In the rows, 128 means zero.
Known rows, with every step that occurs
K-N-Z: [113 102 125  86  89 115 148 109 135 155 126 115 116  85 136 136  98  71
 120 144 126 110 146  93 190 103 143 115 137 139 101 123 165 114  98 149
 154 107 102 113 114  95 133]
W-Y-B-Q: [104  93 104  95 149  96 127 101 105 132 121 142 142 100 130 136  60 141
 154 176 135 123 160  98 174  96 168  88 106  98  86 120 167  73 118  85
 164 127 139 144 153  65  87]
Q-U-C: [ 99 123 136  79 134 144 100  90 167 137 102  94 142  86 140 148  83  80
 153 142 129 110 137  63 107 142 143 149 128 131 104 116 153 123 118 139
 136 119 173  61 156 114 156]
J-E-Y-D: [102 126 132  25 134 103  99 102 114 112  96 150 132 116 121 124  95 144
 165 185 136 141 149  96 131  97 170  56 124 139 112 137 137  88 151 131
 138 166  86  89 126 107 121]
K-C: [115  96 135  95 131 129  94 113 169 162 109 108 136 123 112 146  88  91
 162 138 114 111 141  86 144 125 122 131 136 141 102 116 126 106 140 151
 137 120 118 109 137 120 133]
V-Z: [117 103 131  67 119  99 141 116 156 136 119  87 156 143 126 102 116 104
 143 117 128 107 142 120 110 107 143 105 135 165 121 109 163 116 120 141
 169  94 122 107 124 112 139]
Q-U-C-K: [113 133 139  90 137 145  94  88 179 147  93  72 155  65 138 158  86  93
 141 132 145 112 139  53 113 155 143 140 123 140 101 122 132 110 105 118
 137 110 173  72 164  93 169]
N-Z-R-G: [114  97 121  60 119 100 175 112 135 140 134  89 115 142 138  65 125 128
 149 115 105 107 133 112 165  94 161 113 149 143 121 128 177 121 101 149
 136 115 111 140 133  99 141]
U-Q-K-N: [109 120 116 150 119 118 119  97 143 181 127 121 142  66 121 173  70  44
  97 117 108 109 142  84 136 134 125 135 135 148 111 117 138 115  97 147
 151 119 180 112 118 126 145]
V-Z-R-U-C: [ 87 130 140 120 120 119 170 102 162  85 122 104 176 177 115  12 102 108
 132 152 107 102 126 175 127  96 126 114 133 143 149 103 181 107 141 151
 150 109 133 103 109 147 153]
B-Q-E-Y-D: [100 162 122  72 157  96 131 107 110 132 105 131 114 115 124 102  78 140
 166 169 150 135 157 148  91  81 170  43 110 129 127 125 156 101 150  90
 107 160  88 114 119 107 105]
V-Z-R-U: [ 97 133 131  88 106 101 172 112 145  93 135 103 159 188 115  25 110 113
 144 125 111 100 127 179 138  87 137  96 135 157 142 105 179 107 131 152
 160  86 110 129 104 139 139]
U-C: [103 105 136  96 129 136 110  86 171 146  89 106 151 107 131 112  88  91
 139 146 114 116 144  88 131 135 135 136 139 131 119 109 154 112 136 142
 139 134 149  84 131 118 134]
B-Q-U: [100 125 114  49 149 113 108  97 131 159 122  93 136  68 144 162  65  83
 183 135 125 104 140  74 123 116 158 119 122 131  95 112 168 123 105 118
 139 112 158  93 155 112 132]
Q-E: [112 130 129  96 122 112 124 103 157 144 115  96 117 132 132  82 104 116
 142 130 126 122 150 124 117 123 140  97 127 157 133 115 156 113 132 133
 124 113 120 133 118 107 128]
E-Y: [109 146 134  56 123 113 108  95 151 128 103 120 146 130 122 131 101 133
 153 138 135 111 150 124 107 116 162  95 132 147 109 120 155  88 135 140
 133 128  98  99 122 109 128]
W-Y: [115  94 131  96 126 107 127  93 150 141 102 113 120 133 124 132  86 125
 138 131 119 119 152  84 166 110 156 103 125 127 101 124 153  94 121 133
 153 102 128 123 146  85 115]
K-N-Z-R: [109  97 121  75  97 113 160 116 124 138 144 126 106 108 138 112  94  59
 121 144 103 106 141 127 196  90 136 104 145 135 118 120 183 120 105 157
 151 114 108 144 118  96 145]
W-Y-E-J: [ 91 134 132  40 148  85 136  87 140 106 100 143 141 115  99 107  83 168
 109 160 145 137 154 104 168 119 161  80  83 119 128 131 126  76 137 138
 161 128 121 126 146  78 112]
N-Z-R: [104 101 125  52 104 111 154 114 138 136 124 107  93 124 139 102 118 104
 164 123 122 111 138 135 170 108 151 103 146 144 111 115 175 119 112 154
 144 106 118 148 133 106 132]
N-Z-R-U: [ 91 134 131  84  84 117 173 103 138 106 125 107 100 148 126  47 112 122
 164 132 130 109 126 159 182  98 152 102 140 138 115 114 180 102 117 160
 142  86 102 139 111 130 124]
U-Q-K-N-G: [118 110 106 166 119 122 131  99 122 186 141 113 135  75 127 178  69  64
 103 112 103  98 131 100 141 133 145 133 132 149 118 122 139 132  83 150
 176 112 186 111 122 130 142]
Q-E-Y-B: [102 164 123  99 133 109 113 109 123  98 128 142 140 137 127  90 103 179
 136 176 161 129 161 164  86 115 158  71 108 138 117 122 156  67 141 103
 127 135  97 142 117  88 114]
W-Y-D: [120  86 134  81 126 111 128 101 129 130  87 128  94 134 121 147  88 125
 148 143 134 137 150  71 159  97 161  86 120 122  98 131 141 110 126 122
 159 112 117 114 147  80  97]
E-Y-D: [112 137 137  40 126 117 110 100 128 121  91 134 122 126 119 140 100 135
 164 151 150 129 147 111 105 103 169  76 128 141 109 126 145 102 141 129
 135 135  87  93 129 106 113]
J-E-Y-B-Q: [ 87 132 103  39 157  89  97 103  90 110 131 161 182  82 131 117  66 159
 171 214 137 126 160 124 141  97 173  63 107 115  98 126 165  50 145  97
 140 181 111 121 134  90 112]
Y-E: [ 93 123 130  50 125 108 114 103 143 123 104 130 134 104 114 153  92 114
 144 137 141 121 145 105 159 127 143 103 113 134 121 113 126 103 130 141
 149 119 121 124 136 101 104]
V-Z-R: [112 104 126  62 127  97 154 124 146 122 136 101 144 161 129  75 116  95
 144 118 102 100 138 154 118  98 134  93 141 166 137 106 178 119 126 152
 164 103 121 139 124 110 151]
U-C-K-Q-E: [109 146 139 104 140 117 103  89 201 169  97  88 165 110 134  91  83 156
 144 123 148 129 143 126 110 125 133 101 115 147 151 117 126  92 130  86
 103 177 156 122 111 104 158]
Z-R: [109 107 124  56 127 112 124 103 147 130 124 113 122 140 138 100  97  87
 160 125  96 107 141 129 147 118 139 104 145 146 130 109 167 113 132 158
 143 118 125 144 131 111 135]
P-Z-R-U-Q: [ 93 137 119 101 116  91 159 105 148 112 124  92 144 179  92  13 119 123
 164 146 118 115 128 159 135  96 135 113 118 139 157 108 176 109 120 147
 136 109 144 149 128 179 121]
C-K-N-Z-R: [121 110 122  82  96 113 154 111 141 150 136 101 116  84 140 118  98  69
 114 133 123 106 143 115 204 104 136  94 138 145 119 127 161 107  94 139
 153 106 103 150 129  74 157]
V-Z-R-U-C-X: [ 92 127 136 155 115 130 153 109 174 100 120  99 166 142 121  57  82 125
 122 149 109  94 116 158 145 102 111 127 130 155 135 111 187  98 142 148
 159 117 157  76 105 138 171]
J-E-Y: [ 98 130 129  40 131 100  96  93 136 115 111 137 162 118 124 122  95 145
 155 169 121 123 153 108 137 111 163  76 126 145 111 129 149  72 145 144
 133 154 100  98 126 113 137]
P-Z: [114 108 129  76 112 107 128 119 150 141 110  85 141 144 119 100 133 113
 165 133 123 118 146  98 131 111 134 119 119 144 127 111 146 118 115 155
 159  97 121 128 145 128 121]

Rows
[107 136 130  26 128 114  89  99 165 159 121 100 142 105 143 163  81 116
 198 109 138 109 131  80 108 117 153 128 126 147 109 115 149 115 103 120
 133 138 170 102 141 106 148]  K-Q-U
[ 88 146 130   4 142  94 121  91 145 115 104 131 153 100 106 102  95 140
 127 159 145 130 149 116 143 134 150  95  94 135 139 119 124  90 143 151
 157 138 117 106 129  98 120]  Y-E-J
[ 97 167 119  85 155  93 129  98 134 134 119 116 142 114 126  97  78 146
 155 154 137 117 158 156  99  95 163  61 114 136 127 117 169  91 147 102
 102 148 104 119 112 113 124]  B-Q-E-Y
[116 131 130 167  96 146 140  77 156 128 117  97 172 103 123  81  66  94
  97 163 121  98 130 109 194 121 145 122 116 127 145 125 141  98 109 126
 170 112 131  74 110 118 146]  R-U-C-K-N-G
[112 111 130 112 107 129 152 105 153 145 120 107 135  77 139 109  87  66
 102 150 117 110 143 113 197 110 128 114 140 131 123 125 160 105 104 133
 146 129 126 123 129  86 172]  U-C-K-N-Z-R
[140 103 117 111 103 124 127  98 140 167 135  91 143  87 139 141  80  80
 110 130 117  97 141  89 183 123 154 104 124 149 130 128 134 115  95 129
 180 105 120 112 130  81 143]  C-K-N-G
[107 135 127 118  77 118 174 102 139 121 134 102 126 112 126  67  93  89
 117 143 130 105 133 138 219  94 138  94 129 138 126 127 163  88  99 140
 150  91  92 142 108 101 146]  C-K-N-Z-R-U
[118 103 119  76 136  91 162 124 139 126 139  74 154 179 122  35 140 127
 154 133  85 111 135 104 139  88 138 118 128 142 156 123 164 127 114 158
 143 118 116 148 146 120 141]  P-Z-R-G
[109 108 137 150 132 146  99 119 159 174 117 113 136  94 116 203  87  83
 151 105 111 110 135  85 135 140 113 139 134 145  82 117  97 109 129 167
 147 105 148 116 135 118 144]  Q-K-C
[102 125 134  88 139 145  70  96 193 167 103 102 153  56 149 203  50 127
 173 132 135 104 119  60 121 130 127 157 121 142  96 122 150 107 114 118
 132 171 214  49 140 101 182]  K-Q-U-C-X
[ 97 135 121  99 121  86 175 105 154 111 134  94 155 178  98  12 105 115
 138 125 122 102 127 186 114  94 142 103 134 162 152 103 193 111 122 134
 147 104 144 126 104 161 137]  V-Z-R-U-Q
[114 126 137  70 134 122  94  81 200 174  89  93 180  95 130 132  75 134
 161 119 137 119 139  95 131 132 141 122 127 140 129 113 125  90 120 101
 126 174 160  99 129 102 155]  U-C-K-Q
[101 110 122 142 159 131 105 117 141 187 123 116 148  69 121 203  60  74
 167 117 106 106 136  89 146 121 119 131 127 129  81 113 109 108 127 139
 137 121 153 116 139 119 134]  B-Q-K-C
[120 143 131  31 127 114  84  97 178 174 113  82 149  83 142 174  82 129
 186  96 153 110 131  70 116 130 152 115 119 154 109 121 127 101  91 101
 135 133 164 107 149  89 160]  C-K-Q-U
[ 94 139 120  93 121 104 142  83 152 122 120 105 134 153 105  35  87 107
 156 138 113 108 129 157 145 111 145 113 135 145 144 108 184 101 130 141
 128 124 147 134 113 157 126]  Z-R-U-Q
[100 142 134 139 110 137 140  82 164 113 121 114 176 119 120  53  63  67
 100 166 100 105 135 127 196 113 118 118 124 129 156 118 157  87 127 135
 139 128 122 107 106 118 165]  Z-R-U-C-K-N
[123 125 132  36 118 105  95  93 185 178 103  91 157 105 132 142  84 137
 171  95 145 116 139 103 143 125 152 100 126 154 126 115 127  89 113 105
 136 151 141 126 123  93 139]  C-K-Q
[101 132 103  96 149 101 125 111 110 137 136 126 142 103 139  84  77 129
 158 176 137 127 158 144 123 107 148  81 106 124 121 111 169  90 131  84
 134 140 131 157 125  88  99]  Y-B-Q-E
[ 98 120 111 137 131 117 129 103 118 179 135 130 157  48 140 183  50  34
 121 126  94 102 145  87 165 111 126 120 128 129 105 113 142 114 105 143
 161 120 153 116 121 102 135]  B-Q-K-N
[ 93 144 116 144 165 127  94 123 106 142 136 161 177  72 115 208  59 139
 167 163 143 114 148 128 114 116 137 103 109 111  67 121 111  65 136 110
 140 140 133 123 137  99 121]  E-Y-B-Q-K-C
[108 111 127 148 143 133  98 113 165 192 115 110 136  85  98 190  81  86
 145 104 119 113 132  93 114 147 119 144 134 143  90 116 107 113 121 144
 132 123 177 113 138 144 144]  U-Q-K-C
[103 178 133  64 138  94 108 100 165 137 118 124 145 150 125 107  90 182
 167 128 148 124 147 166  87  93 158  70 117 151 140 120 147  81 143 105
  96 175 111 133  97 115 139]  K-Q-E-Y
[ 81 151 122 147  98 116 177 100 136 136 127 105 104 119 114  95 105 112
 145  99 135 111 117 162 152 121 149 121 140 146 104 114 161 108  98 159
 140  88 168 143 113 156 131]  N-Z-R-U-Q-K
[ 93 152 102  44 163  90 135  96 113 134 139 128 162 102 135  32  80 160
 133 196 149 135 160 161 106 113 154  74  89 127 144 117 169  78 143  97
 140 159 129 142 114  89 118]  Y-B-Q-E-J
[ 92 142 123 174  80 121 170  96 132 157 128 110 124  77 112 124  84  78
 103 123 141 111 128 120 178 115 137 131 129 141  96 123 155 104  83 154
 150  86 155 108  98 145 133]  R-U-Q-K-N-Z
[ 91 155 125 152 109 121 133  82 154 153 107  99 142 110 105 112  85 107
 140 102 136 113 126 121 127 140 141 132 130 149 109 111 142  99 110 151
 141  96 173 104 111 158 124]  R-U-Q-K
[101 175 124  71 135  99 102 111 138 114 132 151 159 143 130 100  91 208
 162 163 170 131 151 177  81  97 159  66 104 140 132 121 151  61 139  80
 112 178 113 153 100  93 116]  K-Q-E-Y-B
[ 87 154 121 146 119 117 144  91 143 132 124 113 132 131 110  89  85  94
 142 100 111 108 123 153 133 130 134 123 136 147 126 108 155 102 116 161
 139 102 176 137 111 162 136]  Z-R-U-Q-K
[ 94 137 140 119  92 132 165  88 167 111 101  86 132 121 123  47 106 129
 143 140 145 114 129 146 185 120 144 111 134 130 122 120 159  89 115 136
 136 107 125 116 126 120 151]  N-Z-R-U-C-K
[ 88 144 127 164  78 133 178 111 115 120 148 131 113 106 134 117  90  61
 116 124 112 103 124 147 203  97 127 113 137 134 108 122 160 106  96 180
 160  75 128 144  95 122 146]  Q-K-N-Z-R-U
[ 97 128 139 155 103 153 110  83 182 128  87 102 153  98 123 104  65 124
 134 156 127 106 125 100 163 131 123 150 123 140 111 117 163  88 140 149
 147 130 161  47 107 132 148]  R-U-C-X
[ 94 143 132 183 124 135 113 101 164 161 115 107 143 115  87 141  76 101
 144 115 129 111 122 114 133 141 120 144 125 142  95 116 114  96 126 150
 133 103 168 105 115 164 130]  R-U-Q-K-C
[ 94 112 107 120 161 146  85 106 131 144 121 120 157  22 154 194  39 118
 162 190 144 106 134  64 129 133 134 149 105 113  74 119 172  92 115  93
 157 155 212  57 161  85 148]  Y-B-Q-U-C-X
